Each row comes from the steps of one path. Every step used is in the known rows, and no mark comes twice. Write the path behind each row, first mark first.
In the rows, zero is written as 128.
Known rows
e, u, c, z: [158 144 125 132 154 139  82 107 106  89 102 143 106 149 127 109 109 160
 130 101 197 138  94 171  69 107 112 171 136 123 126 120 201 139 169]
w, y, b, c, u: [217  95 147  76  84 139  84 105 112 141 122 152 165 142  56  82 187 147
 152 152 140 163  81 144 111 116 125 158 188  74 148 205  84 146 149]
b, c, z: [169 115 144 130 101 132  96  89 148 117 154 145 115 140 142 126 122 169
 154  89 161 174  95 146 102 111 163 133 175 113 135 140 142 138 171]
f, j, z, c, u, e: [179 155 156 182 124 105 123 150 110 166 107 123  94 140 122 131 140 161
 172  85 106  89 122  85 117 157 125  85 115 137 121 144 149 167 125]
g, d: [ 85  94 120 103 155 168 157 124 143 131 104  91 206 163 125 130 104  89
 136 161 189  43 102  68 124 104  85 109 146 136  96 130 121 134 132]
w, y: [130  69 151 104  96 119 135 150 103 139 109 121 153 145  69 120 109  71
 133 176 137 110 101 123 129 119  98 113 168 134 137 141 100 142 111]
f, j, z: [115 106 154 140 133  80 122 121 131 157  86 126  93 160 133 164 101 131
 190 108 127  32 120  51 117 123 113  72 115 188 104 141 113 149  96]
n, z: [ 86 185 107 114 108 128 146 124 142  89 122 119 163 120 140 159  91  65
 139 154 148 101 164 157  96 108 123 120  78 149  85 109 113  89 137]
a, z: [ 71 122 174 137 107 116 160 136 148 138 149 139 116 147 116 181  95 137
 109 131 152 120 136  97 108  63 136 134 207 162 163 154 136 138 155]
d, g, c, b: [128 136 117 105 135 132 123 136  66 150  89 115 125 111  89 129 144 102
 137 154 108 136  59  93 220  73 117  96  80 131 139 114 106 144 129]
n, z, p, s: [ 66 153  63 105 125 103 143 129 108 120 115 104 173  97 190 159 100 107
 123 137 141 111 152 152 127 138 105 171  22 107  76 127 112  57 113]
j, z, c, u, e: [147 183 141 172 100 130 150 162 119 154 132 133 135 132 110 118 160 116
 138  90  81 140  92  88 134 142 132  83 128 114  92 139 169 148 152]
g, c: [ 95 130 131 112 158 147 131 132 125 144 138  90 172 132 123 103  72 119
 138 163 170  67 105  97 147 110  84  81 134 137  89 108 123 121 125]
y, b, c: [185 133 150  60 114 129 102  84 148 138 154 136 137 127 132 111 153 169
 162 167 135 124 124 107 103 118 137 146 164 126 150 177  88 105 141]
f, j, z, c, u: [143 126 151 191 138 119 147 134 136 159 102 152  94 147 131 123 142 176
 158  58  93  81 116  68 139 150 126  90 107 135 112 126 141 163 114]
p, s: [ 98 103  95  97 120  79 139 154 114 167 103 101 155 125 155 128  82 123
 129 154 144  58  92 115 124  98 111 135 107 163  87 140 125  99 147]
w, y, z: [140  85 138  78  85 115 117 145 126 129 119 139 127 144  72 133 123  70
 136 200 148 116 120 182 104 130 123 110 164 166 112 144  70 127 113]
z, a: [105 150 105 134 146 131 163 134 115 132 138  97 144 126 144  92 109 131
  93 153 131 118 152  95 167  94 153  90 181 137 141  92 140 120 102]
z, y, b, c, u, e: [232 150 125  98 124 139  80 107 125 127 133 130 147 106 111  93 191 154
 126 173 117 186 144 144 108 148 132 174 167  60 180 173 110 138 150]
b, c, z, y, w: [150 110 110 104 111 144 102  87 159  84 141 165 104 103 123 114 154 155
 136 112 144 201 139 171  97 171 176 169 196  72 143 121 115 140 158]
e, u, c: [158 132 129 103 176 133 101 109 122 116  78 139 135 135 135 107  96 162
 130 146 175 101 105 125  86 118  93 178 128 123 107 131 203 121 145]
e, u: [118 127 128 134 152 154 138 112 130 115  89 153 140 145 148 116 120 168
 123 139 146  82  75  87 110  86 125 174 152 137  80 120 170 117 112]
z, y: [115 102 131 135 149 132 150 136 147 123 110 123 135 115 134 126 116 102
  91 172 104 119 159 107 146 147  99 140 132 115 157  97 109 128 103]
f, j, z, c: [119 106 163 162 151 105 154 139 139 162 124 129  77 137 134 140 110 162
 169  90  92  64 143  55 153 165 120  81 104 167 113 111 120 145  89]
f, j, z, p, s: [104  66 116 129 153  56 122 123 105 184  82 113 100 137 185 174 109 169
 176  95 121  37 110  48 143 148  99 119  65 150  99 159 116 114  73]
u, c, z: [157 141 141 122 121 101  87 121 112 111 126 110 110 148 118 126  89 114
 137 116 191 144 134 185  75 121 106  99 130 142 184 125 155 139 196]
f, j, z, y: [117  81 152 152 157  93 128 125 135 148  84 122  83 137 130 156 109 124
 159 121 100  55 158  55 148 162 102 103 110 156 124 123 101 153  72]
b, c, z, n: [150  84 133 125 123 159  85 107 152 131 166 157 101 127 158 108 153 168
 142  79 127 196 123 141 123 129 154 153 174  90 165 138 139 162 137]
p, z, j: [ 77 113  79 144 135 117 117 155 128 145 129  99 177 130 176 151 127  73
 115 126 119  70 127 130 146 132 166  95  45 173 106 117 126 119  84]
a, z, c, u: [ 97 148 167 187 113 159 185 153 154 138 161 167 123 135 109 133 139 185
  78  76 118 175 128 114 136  91 151 146 201 103 172 133 169 156 176]
e, u, c, z, j: [161 119 120 158 171 135  86 107  86  91 102 128 123 145 134 107 140 136
 128  99 181 145 109 167  86 129 131 168 103 113 163  95 201 132 118]
c, b: [166 144 147 149  96 101 150 138  91 123  95 116 137 148 104 112 142 115
 122 131 113 135  63 124 139  95 123 100 142 142 125 145 119 120 152]

Write each row's path
[ 99 160 102 147 126 128 147 125 124  90 129  98 179 117 149 152 127  30
 136 144 125 107 183 149 120 133 152 112  34 133 137  80 112  91  70]
n, z, j
[130 115 142  91 131 127 111  95 151 137 150 140 114 122 118 130 169 131
 151 137  79 137 145  78 151 165 117 138 134 109 101 160  88 113 100]
j, z, y, b, c
[ 69 184  67  88 122 140 155 121 161  59 100 142 152  80 123 148 128  46
 120 177 132 126 213 185  88 169 136 163 109 108  98  86  82  98 118]
n, z, y, w
[108  74 148 136 154 109 113 139 136 173  95 133  76 144 155 152 129 129
 178  93  98  50 153  38 137 139 101  98 123 170 136 139 112 168  59]
f, j, z, n
[ 67 131 183 154 124 144 192 153 158 142 193 144  99 124 113 148 105 169
  90 110 113 152 160 103 144 106 138 140 188 141 170 119 146 140 144]
a, z, c
[193 151 141 124 154 124 108 116  85 107  68 131 126 138 108  86 122 169
 121 124 159 137  59 150 105 114 101 177 117 114 100 142 197 124 162]
e, u, c, b
[122 104 108  87 104 120 129 147 105 125 142 115 126 130  80 100 124  82
 107 202 141 140 152 178 143 123 145  99 190 149 121 121  81 131  89]
w, y, z, a
[138 125 110 127 128 108 130 128 139 121 133 123 135 137 151 149 153  64
 129 174 125  92 153 149 112 132 174  86 105 179 160 104  90 102  68]
y, z, j
[159 124 127 131 140 105  89 110  99 112 131 111 121 139 147 143 117 137
 121  97 176 168 134 167  98 146  91 123 107  96 205 127 158 121 160]
u, c, z, p
[ 66 103 136 122 133 131 138 150 141 162 121 138 117 140 149 144 149  83
 142 100  77  92 124  42 153 124 101  97 137 150 106 134 126 148  83]
j, z, n
[ 71 104 167 139 128 116 164 120 136 137 153 143 124 138 156 194 127 166
  91 113 138 144 136  77 135  88 128 152 184 117 180 161 138 114 114]
a, z, p
[ 64  99 166 143 134 131 162 140 154 123 149 139 107 123 113 172 105 127
  80 144 122 154 172 103 139 104 122 163 192 126 182 126 125 146 128]
a, z, y
[165 165 133 135 105 130 169 152 136 117 156 139  93 122 109 102 163 136
 106 135  84 169 118 187 146 146 150 109 123 164 112 112 103 111 138]
y, z, c, b
[130 150 125 117 125 138 165 144 173 126 169 147 105 118 141 126 133 132
 112 154 100 126 165 166 124 153 146 107 135 173 122  99 102 110 121]
y, z, c
[ 84 163  97 124 135 144 152 127 148  78 118 117 153  97 135 142 101  59
 109 162 115 133 205 167 123 149 114 150  66 113 104  85 101 104 106]
n, z, y
[163 186  88 109 122 161 109  86 154  77 129 145 166  96 124 113 176 119
 122 139 116 189 190 187 106 149 137 193  86  58 115 139  93 106 144]
n, z, y, b, c, u
[152 129 116 140 121 143 104  95 126 114 172 125 109 130 147  89 128 192
 125  92 158 204 125 151 142 106 189 125 195  95 140 114 155 141 150]
b, c, z, a
[107 153 102 156 112 142 154 180 120 138 153 119 138 113 134 104 131 142
  87  92  77 143  90 169 177 145 140 113  71 153  56 129 140 127 159]
p, z, c, b
[ 87 138 154 151 126 132 180 151 148 149 155 134 117 131 123 136 130 118
 136  93  65 109 119  63 170 154 114  85 112 146  81 109 138 124 111]
j, z, c
[ 72 137  98 142 133 150 151 174 159 152 165 123 148 109 160 127 103 138
  94 109  92 103 137 147 154 155 141 112  78 168  69 113 137 128 142]
p, z, c
[115 121  83  75 136 141  83 119 162 136 159 127 139  96 154 125 143 154
 112 153 107 130 166 157 135 162 140 165  94 129  90 165  89 122 133]
p, z, y, b, c
[205 149 152 114 127  88 116 130  87 126  96  97 133 138  88 106 108 111
 130 135 151 149  98 155 119 125  90 102 107 131 157 150 159 123 184]
u, c, b
[ 95 113 103 138 154 146 101 131  70 137 117 114 120 115 117 147 157  76
 148 134 129 135 105 113 201  80 148  87  61 122 198  64 106 150  86]
d, g, c, z, j
[167 104 152 114  83 131 149 168 104 122 149 138 108 129  39  89 161 100
 114 162  88 185 103 208 151 162 125 121 148 137 115 130  79 133 117]
w, y, z, c, b
[ 86 196 114 137 124 163 181 143 155  94 159 123 149  97 138 127 102  94
 118 124 106 138 187 169 130 153 126 130  64 126  88  76 126  94 129]
n, z, c
[138 105  90 123 168 114  79 108  76 119  94 133 116 129 170 112 114 202
 118  86 193 144  84 173  93 127  95 217  90  89 113 138 198 104 152]
e, u, c, z, p, s
[173  92 137 157 119 134  90  89 127 115 160 130 128 138 151 119 154 135
 153  84 143 177 111 142 124 130 187 124 131  99 183 116 143 132 114]
b, c, z, j
[159  91 137 141 123 147  99  93 154 103 154 145 105 121 134 117 134 164
 126 103 130 208 131 154 134 150 152 163 153  78 148 116 133 142 147]
b, c, z, y
[171 146 164 116 107 136 101 117 133 129 164 143 119 115  92 137 171 178
 108 150 133 219 163 151  97 108 149 200 218  73 204 202 125 156 174]
a, z, y, b, c, u, e
[137 181  82 163 107 147 124 187 128 152 144 117 164 114 149 116 132 133
  96 101 105 136 108 176 122 139 151 114  89 132  73 145 167 155 184]
p, z, c, u, e
